What can hang from each mark:
lopu: neten
vuta: lozi
lozi: kisup zozep
sepev: duzuvas tulubu
dogub: lopu zozep
neten: vuta
tulubu: kisup
duzuvas: sepev sufa
dasi: sepev vuta
kisup: lozi neten

Each row was made from one small tree. Brackets hold a mark, then the marks that hang from it, in alphabetical order. Every link used is in the known rows. Write each row's tree.
Known rows:
[sepev [duzuvas sufa] [tulubu [kisup lozi neten]]]: [ -7.4  -6.2  -9.2  -3.3  17.0  22.9 -10.1 -10.9  -2.7  -7.4   0.0 -14.7
  37.7 -12.7  15.1  -0.3   3.1   7.3 -14.2  17.4   0.1   4.6 -27.8]
[dasi [sepev duzuvas] [vuta [lozi zozep]]]: [  9.2 -10.0 -11.1   1.6  20.1  22.5  -8.4  -3.3   8.6   0.1   3.6 -12.5
  29.3 -12.6   0.7  16.2   1.4  13.4  -0.2  13.5  11.0  -2.8  13.2]
[duzuvas sepev sufa]: [-12.3  -4.5  20.6   0.3  22.3 -11.3 -14.2   5.4   1.8  11.1  -1.5  -8.8
  15.3  -9.8   8.0  -0.6   3.7  15.1  -9.1   2.2   8.2  -8.8   5.5]
[tulubu [kisup [neten vuta]]]: [  3.1  -0.9  -3.3  -8.8  -3.5 -11.6 -14.8  -2.1   5.8   2.2  27.3 -14.8
  35.8 -16.7  19.1   8.1  -1.5  10.6 -11.0  18.4   1.1  -2.2 -48.3]
[tulubu kisup]: [  1.7  -5.8   2.5  -6.7   5.1  -6.6 -12.3  -4.4   3.1   6.7  17.2 -14.3
  27.3 -16.1  12.2   2.4   0.0  13.2 -13.0   9.3   4.4  -7.5 -24.4]
[vuta lozi]: [  1.1   2.4   4.3  -7.2   2.1  -9.6  -8.1  -2.7   2.3  14.1  -8.4 -12.1
  18.9 -13.1   5.5   9.3   1.0   9.8  -7.5   7.4  11.2 -16.8  -3.9]
[dogub [lopu [neten [vuta lozi]]] zozep]: [ 14.2  -9.5   5.1  -3.2  -0.1  -0.1  -4.1  -4.8  17.3   7.1  -4.8  -7.3
  33.9 -18.6  23.2   7.8   6.5  15.5   5.8   1.1   0.9  -8.0   2.2]
[dasi [sepev duzuvas [tulubu [kisup [neten vuta]]]]]: [ -6.9 -19.4 -15.1  -0.4  11.0   6.3 -17.9  -7.5   5.2  -4.0  24.1 -18.1
  31.6 -13.2  21.8  10.8  -1.6  15.4 -15.8  21.3   2.8  12.6 -10.8]
[lopu [neten [vuta lozi]]]: [ 10.3   0.5   0.0  -8.9  -3.4 -10.6  -5.2  -3.5  12.6   3.0   3.1 -10.2
  19.0 -14.2  17.3  10.9  -0.5   9.7  -6.3  10.9  11.8   4.8 -14.9]
[duzuvas [sepev [tulubu [kisup lozi neten]]] sufa]: [-21.9  -8.1  13.3  -2.5  21.5   6.0 -14.2  -4.3  -0.3  -1.3  -8.9 -16.8
  29.4 -10.8  10.2  -2.5   1.3   9.8 -14.0  12.5   3.0   5.7 -24.2]
[sepev [duzuvas sufa] tulubu]: [ -3.8  -7.5  -9.3   1.3  25.4   8.6 -11.7  -3.8  -0.5   3.4   3.3 -10.9
  17.9 -14.1  19.3  -1.7   9.3  15.7 -13.8   8.4   4.6  -1.1  10.1]
[tulubu [kisup lozi [neten vuta]]]: [  3.1   2.0  -2.0 -11.0  -7.2  -2.5 -12.1  -7.1   1.6  -0.3  13.4 -16.8
  42.0 -13.0  14.2  12.0  -4.8   4.2 -13.7  21.1   2.2   2.1 -58.9]
[neten [vuta lozi]]: [  3.3   2.0  -6.3  -8.1  -0.3 -14.9 -11.9  -0.8   6.6  11.2   5.2 -15.3
  23.2 -11.3  15.4  13.4   2.6  15.4 -14.7  14.3   9.7  -6.2 -10.9]
[sepev tulubu]: [ -1.5  -6.7  -4.3  -2.6  12.1 -12.8 -14.3  -3.9   0.8  10.3   6.1 -15.2
  13.2 -19.0  20.9   3.1   4.6  13.2 -14.7   9.6   6.1   2.7  -6.8]
[neten [vuta [lozi kisup zozep]]]: [ 10.6  -7.0 -10.2  -6.1   0.8  -3.8 -11.5  -9.3  11.7   0.6   6.2 -15.2
  28.0 -15.2  10.2   9.5   4.3  15.3 -14.5  15.6   3.0 -17.1 -16.8]
[lopu [neten vuta]]: [ 13.8  -1.3  -0.1  -7.1  -1.5 -16.4  -7.6  -1.3  11.6   3.8  16.0  -8.6
  15.8 -16.5  22.8   9.5  -0.2  11.1  -6.9   9.2   9.6   7.5 -16.9]
[duzuvas sufa]: [ -2.3   2.7  18.5  -3.4  13.6 -19.5  -8.4   7.9  -1.0  14.0   1.3  -6.0
  12.5 -14.2   9.5   0.6   8.3  15.7 -13.4   0.5   7.6  -2.9  -4.8]
[dogub lopu zozep]: [ 10.6  -9.8   8.9   1.0   6.8  -7.3  -9.9  -1.3   8.6  16.7   1.2  -6.9
  30.5 -20.2  21.5   4.1   9.1  17.1   3.7  -3.3  -2.0 -19.7   9.8]
[dogub [lopu neten]]: [ 19.3  -3.8  17.6  -0.9  -4.8  -8.4  -8.7   3.9   9.4  10.8  -2.7  -3.5
  21.4 -22.5  20.0   4.8   2.9  12.4   2.6  -1.3   3.7  -0.1 -12.1]
[vuta [lozi [kisup neten] zozep]]: [ 10.3  -4.3   1.5  -6.0  -2.0   0.9  -8.3 -12.1   8.9  -1.7  -4.7 -11.1
  29.1 -19.8   0.4   6.5   1.9   4.7  -2.5  12.0   0.5 -27.2 -25.6]
[kisup lozi neten]: [  7.1  10.4   9.1  -8.4  -7.0 -13.0  -8.8  -2.9  -3.4   8.5  -1.3 -10.6
  28.7 -14.4  10.9  14.9  -4.7  -3.6  -4.3  14.3   5.6  -4.5 -43.1]
[lopu [neten [vuta [lozi zozep]]]]: [ 13.0  -3.8  -3.7  -7.9  -0.1  -6.8  -3.4  -6.7  16.0  -1.2   4.5  -9.7
  19.1 -15.1  14.9   9.2   1.3   8.6  -3.5  10.0   9.1  -1.6 -11.8]
[sepev duzuvas]: [ 10.5  -3.0 -10.3  -0.7  12.8   2.7 -12.6  -4.2   2.0   9.3  16.8  -7.7
  20.8 -13.3  16.8   6.6   1.7  11.2  -4.0   7.6   6.7 -19.5   8.7]

Write each row's tree:
[-22.6 -13.5  11.9  -0.3  28.0   2.7 -16.0  -2.2   2.0   1.9  -2.2 -16.5
  22.4 -11.8  11.5  -6.4   4.7  17.4 -16.6   8.1   4.3   2.5  -5.6] | [duzuvas [sepev [tulubu kisup]] sufa]
[ -0.9  -8.3 -19.0  -3.8   9.7  22.9 -13.1 -15.8  -1.0  -6.7   7.6 -17.4
  39.4 -14.7  18.7   5.0  -1.8   4.2 -10.6  21.1   0.4  -1.4 -29.2] | [sepev duzuvas [tulubu [kisup lozi neten]]]
[-18.9  -9.3  13.3   1.4  28.1  -5.4 -15.9   1.0   0.8   7.3  -5.6 -13.7
  14.5 -12.0  13.4  -3.7   6.2  16.5 -14.1   5.6   6.8   2.1   6.6] | [duzuvas [sepev tulubu] sufa]
[ -6.6  -6.2 -14.7  -3.8  14.7  21.3 -11.7 -10.3  -0.5  -9.3   4.8 -16.6
  40.5 -11.2  19.2   2.4   3.5  10.1 -17.7  21.2  -0.2   9.5 -31.0] | [sepev [duzuvas sufa] [tulubu [kisup lozi [neten vuta]]]]
[ 16.9 -12.7   5.9  -2.6  -3.0   5.1  -5.6  -8.4  18.3   2.8  -5.6  -7.8
  37.0 -21.1  21.0   6.7   6.6  16.3   3.9   2.4  -1.7  -9.7  -3.9] | [dogub [lopu [neten [vuta [lozi kisup]]]] zozep]
[ 19.3  -7.2  -5.1  -3.3  -1.7  -7.3 -14.3 -10.1  12.2  -6.0  22.7 -10.5
  30.4 -23.2  13.1   6.5   4.1   8.9  -6.2  15.9  -5.6 -19.5 -38.9] | [lozi [kisup [neten vuta]] zozep]
[  4.1   8.1  -3.0  -8.8  -7.9 -19.1 -12.4   1.3   5.5   9.2  10.5 -12.6
  27.9 -15.0  18.0  15.4  -0.2   6.9  -5.7  17.5   5.9  -6.4 -35.6] | [kisup [neten [vuta lozi]]]
[  2.3   2.0   5.3 -10.1  -4.3  -1.6 -10.0  -7.7  -0.8   1.6   6.9 -14.8
  39.1 -14.9   9.1   8.3  -5.7   1.1  -9.1  16.7   2.5  -4.0 -53.9] | [tulubu [kisup lozi neten]]
[ 17.7  -7.6   1.6  -2.3   0.5  -5.9 -12.3 -10.7   9.3  -4.2  16.6  -8.3
  26.7 -24.9   7.9   3.2   3.2   5.5  -1.8  10.9  -5.2 -23.9 -32.5] | [lozi [kisup neten] zozep]
[ 15.6 -11.1  12.6  -0.4   3.6  -3.7  -4.4  -3.7  14.3   9.5  -1.9  -3.7
  28.1 -21.8  22.5   3.3   6.5  13.0  10.1  -4.5  -0.1 -10.9   7.3] | [dogub [lopu neten] zozep]
[ -3.8 -12.5  -5.9   1.6  26.3  29.2 -11.9  -2.5  -0.1  -5.2   2.7 -17.8
  35.4 -12.4   8.2   9.9   2.2  17.4 -16.2  17.5   8.1  28.2  -7.9] | [dasi [sepev [duzuvas sufa] [tulubu [kisup lozi]]] vuta]
[  6.3   4.1  -6.3  -7.8  -3.7 -16.0 -10.6  -2.2   8.6   4.7  11.9 -11.8
  28.3 -15.4  15.5  13.4   1.6   6.1  -3.2  16.8   3.3 -11.0 -32.1] | [kisup [neten [vuta [lozi zozep]]]]
[  5.3  -3.0   1.5  -8.4  -0.3   2.8  -7.7 -11.9   3.2  -3.6   7.9 -14.0
  39.2 -15.4   5.9   6.0  -3.3  -0.3  -6.3  15.9  -0.8 -11.3 -51.5] | [tulubu [kisup [lozi zozep] neten]]
[  2.4  -3.9  -7.3  -9.0  -1.5  -2.5 -11.3  -7.6   9.4  -2.4  18.2 -15.8
  38.7 -15.9  12.3   7.2  -0.1   8.6  -7.8  19.0   0.0 -11.1 -44.6] | [tulubu [kisup [neten [vuta [lozi zozep]]]]]
[ -7.7 -13.0 -11.2  -0.6  25.4  18.3 -11.9  -8.5   0.1  -3.5   8.5 -14.2
  28.4 -13.8  17.6  -5.5   7.2  17.5 -17.2  11.7   1.6   1.2  -2.2] | [sepev [duzuvas sufa] [tulubu kisup]]
[ -5.0 -10.5 -12.0  -1.8  20.7  27.1  -8.2 -13.8   0.7 -11.9   0.7 -14.6
  37.9 -13.4  12.6  -2.3   5.0   6.5 -12.2  16.6  -2.4   0.0 -24.6] | [sepev [duzuvas sufa] [tulubu [kisup [lozi zozep] neten]]]
[-11.9 -13.0  -6.6  -2.5  13.6  -0.3 -21.4  -7.7   6.2   0.4  15.4 -20.7
  30.2 -14.1  22.1   3.7  -2.3  12.3 -11.4  19.3   2.5   0.9 -24.4] | [duzuvas [sepev [tulubu [kisup [neten vuta]]]]]
[ 11.3   4.5   3.7  -6.5  -0.7  -8.0  -6.2  -8.6   1.7   2.2  -0.1  -9.7
  29.4 -15.5   6.9  11.5  -1.5  -5.4  -0.1  13.1   1.5 -12.6 -40.4] | [kisup [lozi zozep] neten]
[  7.5  -1.2  -5.8  -7.8  -3.7  -7.9 -13.8  -5.0   7.6   5.9   5.2 -15.6
  27.4 -14.4  12.8  12.3   2.1  16.6 -18.0  16.3   6.4  -9.1 -19.8] | [neten [vuta [lozi kisup]]]
[ -9.5 -17.7 -16.0  -2.0   9.7  12.1 -15.6  -9.3   5.7  -4.7  13.7 -19.3
  33.9 -11.7  17.5  12.0  -1.9  14.0 -15.0  22.5   4.3   9.8  -9.2] | [dasi [sepev duzuvas [tulubu [kisup [neten [vuta lozi]]]]]]
[ -9.7 -15.2  -1.4  -4.1   3.4  -5.0 -15.4  -6.5   2.4  -0.9  10.7 -20.9
  30.4 -13.7  16.9  13.1  -3.4  11.5 -21.6  21.6   4.2  22.1 -29.3] | [dasi [sepev [tulubu [kisup lozi [neten vuta]]]]]
[ -7.1  -9.0 -16.0  -2.0  17.8  14.5 -14.1  -6.1   2.6  -6.8  15.7 -15.1
  35.5 -14.4  23.3  -0.5   6.1  15.0 -15.4  19.0  -1.0   5.8 -21.7] | [sepev [duzuvas sufa] [tulubu [kisup [neten vuta]]]]
[ -3.0 -11.8 -15.2  -0.9  15.7  29.6 -13.1  -6.0   4.4  -5.5   4.2 -19.6
  39.9 -14.9   8.6  14.9  -1.8  13.3  -6.5  23.2   8.2  16.5 -13.0] | [dasi [sepev duzuvas [tulubu [kisup neten]]] [vuta lozi]]
[ -4.0 -14.4  -7.2   2.9  28.0  24.0 -13.5   0.7   2.4  -4.0  11.1 -16.3
  31.3 -14.8  11.5   7.2   4.5  21.2 -14.5  15.7   7.5  25.8  -2.5] | [dasi [sepev [duzuvas sufa] [tulubu kisup]] vuta]
[ 17.0 -10.9   5.4  -1.4   0.9  -4.6  -6.3  -2.8  17.0   7.2   4.9  -5.9
  31.6 -20.0  27.4   6.6   7.2  16.7   5.7  -0.3  -0.7  -5.4   1.4] | [dogub [lopu [neten vuta]] zozep]
